Each row comes from the steps of one walk. Every step used is in the known rows, and no mark comes twice. Write the walk behind each row, first mark first.
Known rows
K, Q, A: [ -4   3  26   6   0   1  -6  10  16  11   3  -3  -3 -12  -2  14  -1  27
   8 -11   3  20  19]
A, Y, K, X: [ -5   9   8  -3 -18   1 -18  16  11 -13  -5  -8  -4  -9   5   6   5  22
   7  -1   4   4  11]
Q, A, Y, K, X: [ -5  10  37  -5 -16  -1 -17   9  17 -16  -3  -5   0  -7   1  -1   4  19
   7   2   3   7  15]
A, Y, K: [ -8   5  -1  -2 -14   2 -14  11  11 -18   0 -12  -5 -15   3   9   4  21
   6  -2   4   9  12]
K, X, A: [ -1   5  15   3 -11  -7 -16  31  16   1  -9 -18  -6 -11   7  25   4  21
   6 -13   4   9  14]
W, Q, A, Y: [-10   7  46   4  -9  -1  -7   6  16  -2   3  -6  -3   3   9   7  -1  24
  10  -1   3  16  23]
W, Q, A, Y, E: [-11  11  57   0  -8   7  -4   8  14  -2  15  -2  -6   2  19   0  -1  22
  10   2   4  18  26]
X, E: [ -6   0 -14   5  -3  -3 -11  15  16   1   1  -6  -3 -13  17  26  -2  25
   7  -6   5  12  10]
X, E, Q, A: [ -7   2  21   1  -3  -4 -11   1  20   3   4   3   3  -7   9  23  -3  20
   1  -4   3  18  12]
A, Q: [ -5   5  -8   6  -4   2 -12  30  19  -4  -8  -3  -4  -7   5  13   0  33
   8 -16   1  15  12]
Y, E, Q: [ -8   6  11   1  -3   5  -8  14  10   0  10  -7  -7 -12  11  15   0  20
   4  -6   5  20  13]
Q, A: [ -7   1  20   5   1  -6  -9  13  22  -4   0 -14  -2 -13  -1  13  -1  19
  10  -6   4  17  15]
Y, A, X, E: [-10   8  -5   1  -4   1 -19  15  20 -10  12  -6  -5 -10   9  19  -1  20
   4  -5   5   4   8]
Y, W: [ -5  -3  -8   3  -4   2 -12  21  15 -10  10 -12  -9 -20  -3  20  -1  20
   6 -12   4  11  12]
K, X, E, Q, A, Y: [ -5  13  40  -1 -18  -2 -14   2  16   9  -3  12   6   4  12  14   2  22
   1   5   2  12  15]
K, Q, A, X: [-6 11 25  8 -1  1 -9 12 18  1  6  3 -4 -5 -5 12 -1 29  6 -7  4 13 18]
X, E, Q: [ -7   2  -6   3  -5  -2 -12   8  13   4   2   1  -1  -9  13  29  -2  24
   1  -6   3  15   9]
X, E, Q, A, Y: [ -8   8  31  -1 -13  -1 -11  -4  16   5   2   9   5  -1  11  17   1  20
   0   3   2  16  15]
A, X, W: [ -2   5  -6   8  -8  -5 -18  21  20 -10   1 -16 -10 -12   2  32   0  24
   2  -7   7   8  11]
Q, A, Y, E: [-10  11  38   0  -8   4  -7  11  17  -3  11  -6  -2  -9  11   0   2  18
   8   3   5  19  20]
E, Q: [ -7   2   0   4  -5  -3 -11  12  13   2  -2 -10  -4 -10   0  21   0  21
   4  -9   3  17  10]
K, Q: [ -5   3  -3   7  -2   3  -7  16   9  14   0  -5  -7 -13   1  19   0  31
   7 -14   3  17  16]

Which walk is each row?
[ -4   1  25  -1   0   4 -11   6  13  -7   7  -3  -5 -18  -4  10  -1  24
   5 -11   3  17  17]	Y, K, Q, A
[ -5  12  44  -7 -18   1 -18   2  13 -13  -4   1   2  -2  -3   2   4  17
   2   2   2  11  14]	E, Q, A, Y, K, X
[ -2   6  22   6  -6  -7 -17  15  26 -14   4 -14  -7  -9  -2  26  -1  20
   2  -4   7  11  15]	Q, A, X, W
[ -4  10  31  -6 -17   0 -19   4  18 -14   1   5   3  -6  14   8   2  20
   5   5   4   5  14]	Q, A, Y, K, X, E
[ -8   9  36   0 -13  -2 -10   1  16   2  -2  -3   2  -2  -2   9   2  18
   3   0   2  19  16]	E, Q, A, Y
[ -2  -1  41   4  -2  -5 -13   9  20  -2   4 -16  -9  -6   8  28  -4  23
   6  -9   5  18  21]	X, W, Q, A
[ -7   4  28  -1 -12   2 -12  10  18  -9  11  -4  -3 -12  -6   8   1  16
   4  -3   2  12  18]	Q, A, Y, W
[ -4  16  42  -4 -22   5 -14  19   9   6   0  -4  -5  -1  16  15   8  18
  -1  -3   3  15  19]	K, X, A, Y, E, Q
[ -4  11  41   1  -6   1 -15   7  20 -11  16  -4  -8  -6   6  22  -1  17
  -3  -2   7  18  17]	Y, E, Q, A, X, W
[ -3   4   1  -1  -8  -1 -18  20  13 -16  -4 -13  -6 -15   4  12   1  21
   9  -7   5   6   9]	Y, K, X
[ -8   3  17   1 -14   6 -10  14   9  -5  12  -4 -10  -3   7  14  -1  25
   5  -7   2   9  19]	A, Y, W, Q
[ -6   4   1   1 -14   4 -12  18  11  -7   8  -6  -7 -13  -2  14   2  20
   4  -6   3   9  14]	A, Y, W
[ -3  10  39  -5 -19   3 -18   2  15   2   8  17   2  -1   6  15   1  19
  -2   2   1   9  15]	K, X, E, Q, A, Y, W
[ -4   3  48  -5 -14   2 -17   1  16 -17   7 -10  -8  -6   8  18   0  22
   1  -2   4  13  22]	X, W, Q, A, Y, K
[ -9   8  32   6  -1  -3 -10   8  24 -11  12   4  -4   5  18  19  -6  28
   7  -1   6   8  18]	W, Q, A, X, E
[ -8  10  28   5  -4  -5 -12   8  22 -12   4  -2  -1  -2  -7  13  -1  20
   2  -3   4  14  13]	E, Q, A, X
[ -8  12  32  -4 -17   6 -11  15   9   2   6  -7  -6  -6  14  18   7  16
  -3  -5   3  19  19]	X, A, Y, E, Q
